(in the rows, 128 means zero)
Known rows, with every step that occurs:
gebu, dureb, nedimar, pima, lizo: [131 141 114 129 131 124 154 123 118 129 112 107 137 128 110 147 142 136
 166 182 147 120 139 110 108 125 122 146 127 136 135 119 142 136 143 115
 124 107 104  70 124 191  99 117  87 116 117 135 113 113 129 102  91 104
 106 132 123 167  72 216 133 108  65 147 141 150 134 135  95]
nedimar, dureb, pima, gebu, bakip: [121 128 131 128 104 129 134 123 121 136 123 150 131 157 138 116 144 142
 115 161 120 126 103 167 123 160 132 129 134 130 160 123 130 122 124 120
 143 163  98  67 152 150 130 104 179 140 122 118 123 128 125 122 140 101
 112 132 130 139 127  24 117  80 148  83  84 122 142 130 100]
lizo, pima: [131 135 127 135 134 124 138 127 147 128 113 124 114 116 147 120 110 124
 126  98 133 116 145 108 147 104 133 106 126 124 112 144 116 138 136 128
 137 129 161 202 125 127 140 131 118 143 119 140 134 129 131 136 144 135
 140 107 135 103 174 146 117 160 111 127 139 130 129 150 156]
pima, lizo, kesiv: [125 140 135 120 140 128 116 125 148  96  94  91 127 103 132  93 135 149
 140 118 134 164 126  88 109 101 142 125 144 138 119 136 119 141 122 144
 121  85  74  67  93 133 117 165 141 129 154 145 116 129 114 125 145 150
 105 159 128 123 153 169 130 156 159 156 132 126 100 118 139]
latu, kesiv, lizo, pima, gebu, bakip: [116 149 104 123 138 115 139 130 132  91 180 109 111 147 118 140 133 145
  43 131  95  85 115 117 116 157 146 130 119 123 150  95 109 117 113 131
 151 125  41  73 133  95 128 145 150 162 147 143 140 131 113 131 166 171
 122 161 118 129 153  32 122 116 117 113 127 112  85 132 161]
latu, kesiv, lizo, pima: [123 148 102 116 164 122 157 115 136  83 146 108 123 118 133 143 116 129
 101 116  97  98 129  73 132  84 144 118 121 108  97 125 121 130 126 172
 136 121 112 129 129  85 132 138 138 145 130 167 141 116 117 130 157 165
 135 143 124 110 178 123 111 150  97 119 153 128 110 138 177]
dureb, nedimar: [124 123 130 137 134 131 140 128 128 105  99 152 140 104 122 101 113 132
  76 113 134 134 121 138 124 123 117 115 124 107 101 140 137 134 127 169
 114 115 229 155 136 116 141 135 119 119 127 104 128  99 134 130 140 120
 173  92 132 137 134 131 124 109 128 140 134 126  95 136 143]
gebu, dureb, nedimar, pima, bakip, rinulof: [141 122 134 135  94 108 107 126 101 162 135 138 126 153  93 139 137 107
 202 114 125 121 132 150 109 120 122 130 102 116 146 103 126 114 125  79
 112 103  92 155 143 157 124 126 124  90 125 133 130 130 133 127  92 115
 111 141 129 158  59 249 145 109 156 117 132 142 152 101 115]
kesiv, lizo, pima, gebu, bakip, rinulof: [122 140 110 136 115 116 127 128 111 155 211 124 121 154 123 122 132 130
  85  91 111  81 130 143 130 135 137 135 113 140 153  73  95 115 103 115
 147 141  33 144 120 113 117 136 126 154 141 115 153 155 125 147 136 154
 113 111 131 127 133 101 146 164 212 103 120 125 142 123 124]
dureb, pima: [133 105 135 120 151 131 138 132 142 126 124 170 132 110 148 123 123 120
 116 113 142 144 132 133 148  93 127 133 137 125 103 166 140 139 131 170
 121 143 187 171 145 116 149 111 140 137 130 127 132 128 127 136 133 125
 165 110 134 111 149 110 123 133 116 127 130 112 146 133 118]
latu, kesiv: [121 130 129 117 163 109 118 148 145  72  77 141 130 107 128 111 120 125
  94 136 121 105 117 126 125  97 131 117 122 124  97 160 138 132 129 165
 123 145 166  86 126  94 145 148 142 114 136 161 123 127 129 124 145 177
 165 151 123 113 167  71 118 122 136 129 139 120  84 120 168]
nedimar, dureb, pima: [133 123 130 119 129 141 150 113 123 135  95 140 138 128 156 121 129 125
 151 136 127 137 123 132 141  90 129 117 137 110 110 150 146 141 140 152
 127 156 174 118 143 139 135  93 165 125 108 138 125 107 123 107 112 101
 127 111 133 121 147 110 111 111 125  92 118 132 153 134 122]
dureb, pima, bakip: [141  98 150 117 120 136 100 114 148 118 144 164 121 109 142 145 121 119
 154 109 123 183 129 133 135 146 117 114 133 115 130 168 130 127 124 142
 123 125 133 162 141  96 153 116 165 143 133 125 126 151 116 155 143 132
 147 137 134 113 135 133 134 132 121 128 125 107 163 125 137]
dureb, nedimar, pima, bakip: [136 110 134 128 110 142 105 108 128 128 119 144 113 112 111 157 119 129
 130 100 128 187 128 143 115 174 123 109 132  99 143 124 113 123 131 112
 123  99 158 106 126 100 152 128 111 126 125 113 114 110 128 118 128 120
 143 145 128 153 110 152 116 110  87 137 131 123 125 128 136]
lizo, pima, bakip, rinulof: [139 123 143 138 104 111  91 124 133 154 161 136 107 127 129 124 111 111
 152  54 122 117 144 117 144 131 131 109 114 120 127 128 105 122 121  92
 129 111  71 194 119 109 148 140 146 125 134 139 143 160 131 156 126 147
 113 140 139 110 146 199 145 188 200 116 124 134 172 119 161]
nedimar, pima: [131 110 130 125 153 126 118 137 129 124  85 138 110 114 138 139 121 119
 137 121 137 150 143 153 131 106 126 121 133 141 123 148 107 134 140 118
 133 142 182  85 108 119 144 120 102 126 118 146 125 116 130 104 113 145
 151 120 122 119 134  82 106 156 106 125 141 123 132 138 118]
dureb, nedimar, pima: [132 117 121 132 138 138 147 122 121 119  98 150 126 108 120 143 118 119
  87 114 138 161 132 143 125 119 127 124 135 100 116 128 124 131 141 138
 118 117 205 114 131 122 140 123  84 124 117 108 117  88 132 109 120 118
 156 117 124 140 115 147 104 118  91 136 142 129 106 134 115]
gebu, bakip, rinulof: [122 104 137 145 134  95 108 166 121 145 105 167 134 124 115  82 130 117
  94 118 128  73 136 197 125  93 131 114 105 147 125 131 117 123 115 121
 129 151 135 140 113 141 139 142 124 121 143 136 144 147 140 151 113 162
 178 122 129 124 119 131 136 146 233 103 131 113 128 120 119]
dureb, nedimar, pima, gebu, bakip, rinulof: [128 115 123 137 113 109 113 148  98 152 139 176 116 155  98 132 140 122
  43 118 129 119 125 202 115 166 129 153 123 139 167  73 117 107 119  92
 130 108 109  78 142 136 135 138  99 123 133  92 125 121 139 116 111 131
 140 134 128 153  77 118 128 121 174 123 106 125 111 106  96]
lizo, pima, dureb, nedimar: [128 149 125 138 122 144 148 101 145 127 135 112 138 137 131 121 117 124
 155 103 128 114 136  95 144 163 134 114 134 111 118 117 156 131 136 136
 130 107 160 223 144 107 140 128 118 127 120 117 134 120 140 144 141  91
 103 108 136 124 165 166 122 140  85 137 137 134 109 145 154]
pima, gebu: [120 123 141 120 119 129 112 148 137 138 123 127 127 121 143 121 121 142
  93 125 136 148 109 129 141 136 114 131 138 135 120 142 113 124 120 129
 132 161 162 109 113  86 121 142 160 129 132 106 122 145 131 130 159 141
 143 114 131 106 144  29 137 123 179 135 115 128 110 115 142]
gebu, pima: [129 126 137 140 150 143 126 153 134 111 111 147 129 115 135 137 120 112
 138 143 123 100 130 130 132  91 118 125 129 128 107 155 128 129 135 124
 129 139 178 165 118 177 131 121  97 137 126 132 138 126 128 135 113 142
 152 111 126 110 134 162 126 129 106 130 129 124 127 146 129]
bakip, rinulof: [125 111 142 126 139 112 111 161 124 153 108 155 135 114 134  90 120 109
 107 108 134  97 133 151 142  75 124 125 117 140  94 145 124 130 121 140
 114 144 162 163 110 106 135 141 131 105 135 133 140 144 141 137 116 152
 158 113 133 113 136 149 138 169 235 115 130 132 138 108 134]

Rows:
[131 111 133 115 150 136 140 125 146 111 144 134 133 100 158 136 135 129
 113 157 149 164 143  97 140 125 120 150 147 136 112 167 149 141 133 166
 122 121 114 111 124 123 133 115 139 152 134 128 121 145 116 143  97 129
 142 145 126 120 137 143 136 158 123 153 124 119 168 136 111]  dureb, pima, lizo
[124 128 135 132 129 147 128 114 133 124 105 123 151 123 132  97 125 130
 144 131 140 126 120 117 136 146 121 116 130 127 104 132 162 129 129 158
 122 137 185 174 126  89 133 131 132 112 122 115 132 126 140 151 135  97
 123 110 128 131 140  97 135 126 124 133 136 128 104 119 137]  pima, dureb, nedimar
[129 133 128 119 143 121 153 133 139 135 140 110 140 121 135 127 149 127
 174 188 149 119 139  95 133 103 120 151 129 137 122 162 159 144 133 135
 127 138  89 118 138 194 107 104 140 133 128 147 125 155 121 149 107 117
 120 124 129 128 108 172 146 121  98 136 128 135 177 136  93]  gebu, dureb, pima, lizo
[123 148 117 124 137 154 138  96 137 143 164  75 139 136 152 128 120 132
 190  94 118 118 149  89 146 132 141 114 127 136 124 116 139 138 126 145
 152 153 110 201 106  81 126 115 114 143 119 148 152 141 128 151 147 119
  83 117 125 104 179 106 125 179 126 120 158 134 142 147 137]  kesiv, lizo, pima, dureb
[116 111 141 138 111  98  93 167 120 151 138 157 127 142 118  87 136 128
  83 133 123  84 117 190 125 137 123 135 114 163 142 111 110 110 108 105
 134 153  89  98 122 103 124 152 152 127 146 115 136 164 137 148 133 160
 146 129 130 124 116  47 148 146 245 117 105 118 119 103 118]  pima, gebu, bakip, rinulof
[128 118 138 120 150 141  99 131 137 155  89 102 124 137 144 134 130 114
 206 136 137 132 147 146 137 139 133 120 132 156 131 139 131 129 139 108
 146 147 140 111  96  93 143 113 105 114 113 149 127 130 144 114 112 122
 101 151 118 109 148  55 111 166 100 130 146 127 140 129 106]  nedimar, pima, dureb
[126 122 123 125 120 139 133 118 117 120 131 155 115 131 124 149 123 138
  71 108 138 172 112 138 121 172 119 148 142 125 135 109 113 118 130 120
 124 114 176  80 140  98 127 130 111 126 119  95 113 104 134  97 126 112
 131 131 130 136 109  83 116 116 103 145 118 131  96 123 128]  dureb, nedimar, pima, gebu
[125 148 112 124 123 144 147 105 132 131 198  92 123 134 148 149 117 145
 111  80 117 142 126  81 139 136 137 139 133 125 135 106  96 129 118 131
 143 146 109 150 114  85 112 129 126 158 127 116 139 132 124 128 165 134
 107 100 135 102 161  70 130 159 136 135 132 134 128 137 151]  kesiv, lizo, pima, gebu
[128 142 129 127 117 121 118 146 124 167 119  99 119 159 124 150 140 130
 178 158 141 120 120 141 124 125 124 145 127 155 153 126 110 121 134  76
 137 157 102  80 122 153 102 121 129 113 115 136 120 131 140 104 129 134
 108 133 125 126  98  53 127 121 115 122 123 142 140 116 107]  nedimar, pima, gebu, dureb
[137 128 131 136  93 128 115 117 120 131 114 114 124 135  97 157 131 126
 193 150 126 145 121 133 103 147 117 112 110 108 156 117 124 120 134  91
 118 104 119 140 139 163 123 120 111 109 119 122 120 118 129 119 125 103
 117 136 127 161  73 197 129  86  87 126 133 132 139 125 121]  gebu, dureb, nedimar, pima, bakip
[128 127 130 132 156 146 123 149 140  98 133 108 131 102 142 149 130 125
 149 156 130 123 142  92 129 123 115 138 137 141 115 162 139 132 138 127
 129 125  99  90  94 176 119 122  99 136 133 142 128 142 118 135  94 143
 119 136 120 123 120 190 139 143  97 161 129 133 143 149 113]  gebu, pima, lizo
[121 163  99 120 148 145 150  83 132  75 163  95 138 137 121 142 124 126
 123 124  96  94 125  62 131 138 150 126 121 112 108  96 165 125 128 169
 133 109 111 151 149  77 135 130 124 136 125 149 141 110 125 133 141 119
  88 149 118 123 173 148 122 126  65 130 154 132  93 132 179]  latu, kesiv, lizo, pima, dureb, nedimar
[143 100 140 127 107 122  93 113 110 135 135 166 115 128 111 140 124 109
 120  80 124 165 132 162 117 151 125 126 118 117 134 108 115 110 125 100
 114  89 123 134 132 107 151 135 105 105 135 119 125 123 134 125 101 127
 126 147 128 136  89 225 129 136 155 129 125 132 146 101 131]  dureb, nedimar, pima, bakip, rinulof
[115 118 137 135 115 115 109 155 139 137 117 139 128 132 121 103 131 144
  70 146 131 121 115 177 115 163 124 122 126 142 153 127 103 122 114 125
 142 150 125  88 114 107 121 151 153 141 140 105 124 146 131 137 159 152
 158 119 126 132 129   4 138 120 181 116 109 111  99 127 115]  pima, gebu, bakip
[126 136 139 139 130 161 123 129 125 110 130 131 151 136 121 145 126 109
 166 156 120  92 127 106 130 145 119 128 131 130 112 131 169 128 137 131
 127 127 166 179 136 144 137 118  93 121 121 110 136 116 134 137 115  90
  98 107 119 126 127 164 135 104  71 147 128 131 105 143 121]  gebu, pima, dureb, nedimar
[123 167 108 130 117 127 155 123 119 159 188  72 132 156 132 148 131 140
 182 127 118 103 119  82 134 119 132 134 116 135 141 101 105 128 120 115
 142 163  71 170 133 140  85 121 139 142 120 133 145 142 127 142 153 127
  92  93 135 127 127 108 145 122 130 114 135 147 142 135 130]  kesiv, lizo, pima, gebu, dureb
[129 115 115 128 147 141 139 110 127 105 113 112 125 104 125 153 132 137
  95 131 141 169 139 111 127 157 122 143 146 132 128 127 133 138 141 139
 123  94 128  49 109 128 133 125  83 132 124 119 111 109 123 109  91 116
 124 153 118 156 106 193 120 137  77 165 136 133 128 143 109]  dureb, nedimar, pima, lizo
[125 165 128 140 101 112 149 139 134 166 161  99 124 156 132 133 125 137
 166 147 135  88 116 102 139 134 125 131 123 134 137 119 116 126 129  81
 137 151  94 170 144 160 102 136 154 130 118 134 127 149 137 129 154 123
 108 110 140 111 138 122 139 124 124 126 115 145 134 130 143]  lizo, pima, gebu, dureb
[120 151 127 135  98 118 144 137 117 137 131 127 138 145 108 109 130 145
 116 171 140 108  92 122 121 134 113 138 120 124 130 115 139 126 123 129
 118 141 153 145 151 145  94 135 152 111 127  93 121 130 138 131 145 109
 136  96 139 147  89 107 144  72 148 131 112 140  92 114 130]  pima, gebu, dureb, nedimar
[136 121 144 121 103 123 111 123 142 144 141 130 134 133 125 137 134 119
 199 147 131 141 132 123 129 115 121 116 116 120 138 159 139 129 128 117
 123 131 111 195 156 158 123 109 166 126 130 141 131 151 122 158 133 117
 131 127 135 130 106 146 147  99 126 115 124 117 171 121 122]  gebu, dureb, pima, bakip
[132 141 125 112 132 145 140  97 120 104 107  98 130 126 151 110 148 147
 166 132 127 180 122  83 113  91 146 141 155 127 126 133 144 144 133 146
 118  96  59  71 132 170 115 121 177 128 134 160 113 111 108  92 124 106
  69 173 131 128 152 179 116 128 113 122 106 133 143 128 124]  nedimar, dureb, pima, lizo, kesiv
[134 128 131 126 142 115 153 141 127 142 115 142 142 133 130 124 135 116
 173 182 144 109 136 138 136  83 122 136 121 131 118 162 155 136 134 144
 121 153 161 201 158 178 119 102 146 124 123 137 136 129 128 134 130 113
 148 108 134 121 122 140 135 113  99 116 134 125 156 129  98]  gebu, dureb, pima
[125 116 124 139 117 127 127 133 116 122 125 156 113 145  98 140 131 139
  45 148 124 147 110 183 105 189 132 142 133 133 166  89 116 116 125 106
 138 120 141  42 132 146 133 128 120 141 133  94 114 104 127 108 131 124
 153 140 125 157  92  49 114  91 101 131 112 117  85 127  95]  dureb, nedimar, pima, gebu, bakip
[135 132 112 122 139 141 135 107 119  94 105 111 116 113 117 133 140 143
 111 131 131 188 130  93 101 128 140 141 150 120 133 107 126 137 134 131
 108  47  98  69 118 164 125 149 108 129 142 126 109  89 114 100 116 119
  95 164 127 147 115 216 108 138  71 167 138 126  96 123 119]  dureb, nedimar, pima, lizo, kesiv
